What can hang from each mark
z_572: z_633
z_362: z_40 z_473 z_633
z_473: z_174 z_735
z_633: z_174 z_368 z_572 z_735
z_174: z_473
z_806: z_40
z_40: z_362 z_806

Known rows, with every way that one mark hangs from another
z_806[z_40[z_362[z_473[z_174] z_633]]]: [ 24.9, -10.6,  -8.8, -12.8,  11.4,  21.9,  23.4,  -5.4,  16.2,  -0.5,
  -8.6,   2.1,   5.7,  38.3,  16.6, -10.7,  18.3,   4.2,  -6.0, -21.0,
 -11.0]
z_40[z_362[z_473[z_735] z_633[z_368]] z_806]: [ 13.4, -10.9,   9.5,  -4.8,  23.4,  16.5,  47.9, -11.2,   5.2,  12.4,
   7.4,   4.6,  23.4,  -4.8,  33.7, -10.7,  -3.9,   7.2,  15.7,   7.7,
  -5.0]
z_572[z_633[z_735]]: [ 14.3,  10.9,  -3.0,  26.4,   7.9,  23.0,  17.3, -40.0,   3.9,   1.6,
  -4.3,  14.7,   0.8,  38.0, -14.7, -17.9,  13.1, -14.2, -14.7,  11.3,
 -15.4]
z_473[z_735]: [ 20.8, -12.9,  -6.9,  17.9,  19.8,  15.6,  13.6, -16.7,  23.0,  -4.8,
 -13.3,  11.3,   8.8,  46.1,   4.6, -12.0,  12.2,   6.6,  -2.5,   1.4,
 -31.7]
z_806[z_40[z_362[z_633[z_174]]]]: [ 24.2,  -6.8,   1.8,  -8.8,  10.3,  25.5,  11.7,  -6.0,  23.1,  -4.3,
   0.9,  -2.3,   6.1,  32.8,   7.9, -13.4,  16.6,   0.9, -12.4, -19.2,
  -9.0]
z_572[z_633[z_368 z_735]]: [ 13.0,  16.8,  -8.0,  32.4,   4.3,  24.4,  12.9, -45.8,   1.4,  -8.5,
 -14.0,   4.9,  -3.6,  31.5,  -4.5, -12.4,   2.8, -16.4, -12.3,  10.8,
 -17.3]
z_572[z_633[z_174 z_368 z_735]]: [ -2.8,  26.0,  -2.7,  27.3,   3.3,  27.3,  -2.7, -46.9,  -3.6, -20.5,
  -4.6,  11.4,   5.5,  14.7,   1.4,  -6.1,   6.2, -14.9, -17.7,   2.6,
  -8.1]
z_40[z_362[z_473] z_806]: [ -1.0,   3.1,  29.6,   1.4,  35.4,  16.9,  53.1, -16.9,  13.5,  15.8,
  12.5,   9.4,  26.8,   0.5,  25.0, -27.8,  13.4,  -1.9,   4.9,  14.1,
 -12.3]
z_40[z_806]: [ 14.9,   2.2,  31.2,  13.4,  29.2,  12.2,  32.7, -22.7,  28.5,  10.3,
   1.7,  16.1,   7.3,  23.4,   4.8, -36.5,   8.2,  -9.2,  -3.7,  25.6,
 -23.4]
z_362[z_633]: [ 29.2,   0.5,  11.1, -10.0,  -7.4,  21.1,  19.6, -14.7,  20.3,  11.3,
   2.3,  13.5, -10.8,  35.3,  -1.3,  -4.3,   2.5,  -8.5,   0.0,  11.7,
  -2.2]
z_633[z_174[z_473] z_368 z_572 z_735]: [-25.6,  81.5,  16.5,  22.5,  12.7, -10.7, -63.3, -53.0,  -2.2, -44.6,
   6.0,  19.2,  29.8,  -4.5,  25.9,  29.8, -13.1,  -6.7,   9.0, -24.0,
 -18.0]
z_572[z_633[z_174 z_368]]: [ -0.7,  19.0,   5.3,  17.1,   1.7,  34.4,  12.9, -34.3,   5.3, -11.0,
  -6.8,  10.8,  -6.6,  14.4,   6.8, -12.8,  11.8,  -8.9, -17.3,   7.5,
  -2.2]
z_40[z_362[z_633[z_174 z_572]]]: [  9.8,  16.6,  27.8, -12.9,   8.9,  25.4,   7.1, -18.8,  15.7,   5.0,
  21.5,   1.9,  14.8,   3.8,  10.1,  10.0,   3.8,  -0.7,   4.2, -12.1,
   7.2]
z_633[z_174 z_368 z_572 z_735]: [-15.5,  72.0,  14.3,  23.8,   3.6,   3.2, -56.8, -50.3,   1.6, -39.8,
   8.5,  -3.1,  24.1,   0.7,  14.1,  29.3, -15.5, -11.5,   1.8, -16.0,
 -15.7]
z_362[z_473[z_735] z_633]: [ 15.7,  -2.7, -19.0, -15.5, -12.2,  12.5,  29.9,  -0.6,  -1.0,  10.3,
  -2.1,  19.6,   2.4,  32.2,  20.6,   7.5,   5.2,   9.4,  12.9,   8.2,
  -3.0]
z_362[z_473[z_735]]: [ -0.4,   7.1, -12.3,   4.6,   7.0,  11.1,  29.4,  -9.6,   5.7,   0.4,
  -9.6,  17.2,  10.7,  37.2,  21.7,  -6.7,  17.8,   6.3,   3.8,   9.2,
 -22.3]
z_362[z_40 z_633[z_368]]: [ 38.6,  -8.8, -12.9,  -1.6, -16.4,  29.9,  23.3, -14.7,   1.8,   0.0,
  -8.9,   0.0, -20.3,  25.5,  23.0,   7.1, -19.2, -12.9,   5.7,   9.9,
   2.1]
z_806[z_40[z_362[z_473]]]: [ 14.7,  -0.3,  -3.8,  -1.8,  15.0,  20.7,  26.2,  -5.1,  19.7,  -1.4,
  -6.8,  -3.7,   8.4,  40.1,  14.8, -19.9,  23.2,   1.2, -10.3, -12.5,
 -20.2]
z_633[z_735]: [ 10.4,  19.8,   6.1,  24.4,  14.2,   9.4,  -3.5, -41.4,  13.9, -12.2,
  -1.8,  12.1,  14.6,  40.9,  -7.6,  -8.8,   7.5, -19.6,  -9.4,   5.5,
 -30.1]

Rows
[ 37.1,  14.2,  -6.4,   9.7,  -5.8,   9.3,  -0.1, -26.0,  -7.1,  -0.9,
   6.1,  -3.3,   0.7,   8.9,  20.2,  15.9, -38.8, -10.9,  20.0,   7.6,
  -2.4] -> z_362[z_40[z_806] z_633[z_368 z_572 z_735]]
[ -8.5,  26.2,   3.5,  20.8,  13.0,  15.9,  -3.0, -43.3,  -3.8, -14.2,
   3.3,  36.7,  13.7,  17.9,  -0.5, -11.2,  18.3,  -9.1, -15.0,  -2.6,
  -7.8] -> z_572[z_633[z_174[z_473] z_735]]
[-23.8,  50.6,   8.4,  24.4,  17.1,   1.2, -38.9, -53.5,  -0.6, -48.8,
  -4.3,  29.6,  27.0,   2.7,  27.2,   8.8,   0.6, -15.7,  -6.8, -15.2,
 -22.0] -> z_633[z_174[z_473] z_368 z_735]
[  9.6,   5.7,  20.7,  -8.0,   8.6,  32.0,  15.6, -23.1,  14.7,  -3.9,
   9.7,   0.0,  10.3,   2.6,  17.8,   3.6,   3.4,  -6.3,  -2.2,  -8.1,
   3.8] -> z_40[z_362[z_633[z_174 z_368]]]
[  7.2,  59.2,   7.0,  31.0,   5.0,  -0.5, -34.1, -48.7,   8.7, -22.2,
  -4.6, -12.1,  11.3,  24.5,   5.5,  20.0, -20.9, -13.4,   9.2,  -4.2,
 -28.8] -> z_633[z_368 z_572 z_735]
[-18.8,  60.3,  15.7,  12.4,  14.0,  -2.5, -43.3, -31.9,   8.5, -33.7,
  -1.1,  18.6,  18.1,  -2.0,  35.7,  23.4,  -7.1,  10.7,  12.5, -22.4,
 -14.6] -> z_633[z_174[z_473[z_735]] z_368 z_572]
[  6.3,   2.5,  -5.1,   4.3,   8.0,  16.3,  51.0,  -8.0,  -6.4,   9.8,
  -0.6,  16.5,   4.8,  18.5,  36.0, -17.7,   3.2,  -6.8,   6.5,  24.7,
 -10.5] -> z_362[z_40[z_806] z_473]
[ 26.5, -17.5, -33.8,  -4.4,  -9.4,  16.2,  43.4,   0.2, -18.1,   5.0,
  -8.3,   9.2,   0.1,  10.3,  48.3,   6.4, -21.5,   6.3,  22.3,  15.2,
   0.1] -> z_362[z_40[z_806] z_473[z_735] z_633[z_368]]
[ 21.6,   8.4,  -7.0,  -9.3,   2.4,  18.0,  16.1,  -3.5,  14.8,  -0.3,
  -4.0, -10.7,   3.2,  31.9,  18.7,  -3.1,   7.2,   5.0,   0.3, -16.2,
 -10.3] -> z_806[z_40[z_362[z_473 z_633[z_368 z_572]]]]
[ 22.2,  -8.2,  28.3,   2.0,  30.4,  16.6,  32.5, -25.9,  15.6,  13.4,
  18.6,   7.5,  25.4,   2.1,   7.6, -18.1,  -2.3,  -7.9,   5.1,   7.0,
  -7.1] -> z_40[z_362[z_633[z_735]] z_806]
[ 26.8,  -1.8, -23.4, -11.3,  -9.1,   6.5,  30.7,   5.9, -16.9,  17.8,
   8.9,  11.9,   6.3,  12.3,  37.0,  15.6, -20.8,  14.8,  31.1,   9.6,
   4.7] -> z_362[z_40[z_806] z_473[z_735] z_633[z_572]]
[ -3.9,  11.5,   3.2,  13.4,  13.9,  21.8,  11.1, -28.5,   3.6,  -6.5,
  -1.8,  36.3,   5.4,  19.6,   6.4, -15.7,  22.7,   2.7, -12.2,  -1.3,
  -5.4] -> z_572[z_633[z_174[z_473[z_735]]]]
[ 17.4,  17.0,  13.1, -11.9,   1.3,   8.0,  -0.4, -11.4,  -3.6,   3.5,
  20.9,  27.8,   5.7,  -4.9,  29.4,  10.6, -18.2,   2.0,  17.9,  -0.7,
  12.7] -> z_362[z_40[z_806] z_633[z_174[z_473] z_572]]
[-23.5,  72.8,  23.1,  14.5,  17.4, -12.6, -57.0, -45.4,   1.1, -30.4,
  19.8,  33.1,  36.0,   5.0,  11.4,  22.3,   1.3,  -3.5,   5.9, -23.1,
 -15.3] -> z_633[z_174[z_473] z_572 z_735]
[ 20.8,  -0.6,  17.1,  -4.3,   9.6,  30.0,  26.9, -22.3,  18.4,   4.2,
   3.0,  -4.5,   4.2,  14.2,  13.7,  -1.1,   0.9,  -7.4,   1.5,  -2.8,
  -2.5] -> z_40[z_362[z_633[z_368]]]
[ 23.6, -13.0,  33.9,  -5.1,  29.2,  21.6,  43.7, -17.1,  21.8,  20.4,
  16.9,   7.2,  16.9,   1.8,  11.3, -22.8,   1.4,  -3.9,   5.5,  10.4,
  -3.3] -> z_40[z_362[z_633] z_806]
[ -7.8,  25.3,   6.7,  16.4,   7.9,  24.6,   8.6, -36.3,   2.6, -14.2,
  -8.7,  26.2,  -2.7,  11.0,  15.2, -12.3,  13.3,  -5.4, -12.7,   1.9,
  -4.1] -> z_572[z_633[z_174[z_473] z_368]]
[ 21.6,  22.0,  -2.4,  -7.8, -20.5,  24.7,  -9.6, -15.5,  -4.4,  -9.3,
   8.0,  -0.7,  -9.6,   3.9,  28.2,  28.1, -25.3,  -5.0,  11.6,  -4.2,
  13.7] -> z_362[z_40 z_633[z_174 z_368 z_572]]
[ 20.8,  -1.3, -16.3,  -9.9, -14.5,  18.9,  47.1,  -4.7, -15.5,   9.4,
  -2.8,   9.2,  -7.8,   6.7,  45.1,   1.8, -19.4,  -5.9,  17.7,  23.1,
   6.9] -> z_362[z_40[z_806] z_473 z_633[z_368]]
[ 22.5,  -4.9,  -7.1, -11.7,   5.7,  21.4,  26.6,  -0.8,  16.6,   3.4,
  -3.2,  -2.6,   4.1,  37.8,  14.1, -12.9,  17.0,   2.6,  -5.9, -13.0,
 -10.5] -> z_806[z_40[z_362[z_473 z_633]]]
[ 19.3,   5.6, -24.6,   0.1, -13.0,  11.8,  31.4, -17.0, -24.4,  -0.4,
  -0.3,   9.7,   4.4,   6.7,  39.7,   8.7, -24.6, -12.0,  17.1,  18.3,
   1.0] -> z_362[z_40[z_806] z_473 z_633[z_368 z_735]]
[ 12.4,  31.0,  21.6, -16.5, -11.3,  15.6, -13.2, -15.5,  14.0,   2.2,
  19.2,  13.0,   0.1,  13.7,   3.9,  17.0,  -3.5,  -0.4,   5.8,  -2.3,
   9.6] -> z_362[z_633[z_174 z_572]]
[ 17.2,   1.4,   2.9,  -4.8,   0.9,  17.6,  12.6, -17.0,  -4.8,  -9.6,
   3.9,  25.4,  -0.3,  -6.4,  40.8,   1.3, -18.5,  -6.5,   9.2,   4.9,
   8.1] -> z_362[z_40[z_806] z_633[z_174[z_473] z_368]]
[  6.2,  47.9,  -9.5,  -6.3, -22.5,   1.3,  -3.3, -23.0, -10.9,  -2.0,
   3.9,   3.1,   4.6,  16.7,  21.2,  30.2, -18.1,  -4.7,  21.1,   4.4,
  -1.1] -> z_362[z_473 z_633[z_368 z_572 z_735]]
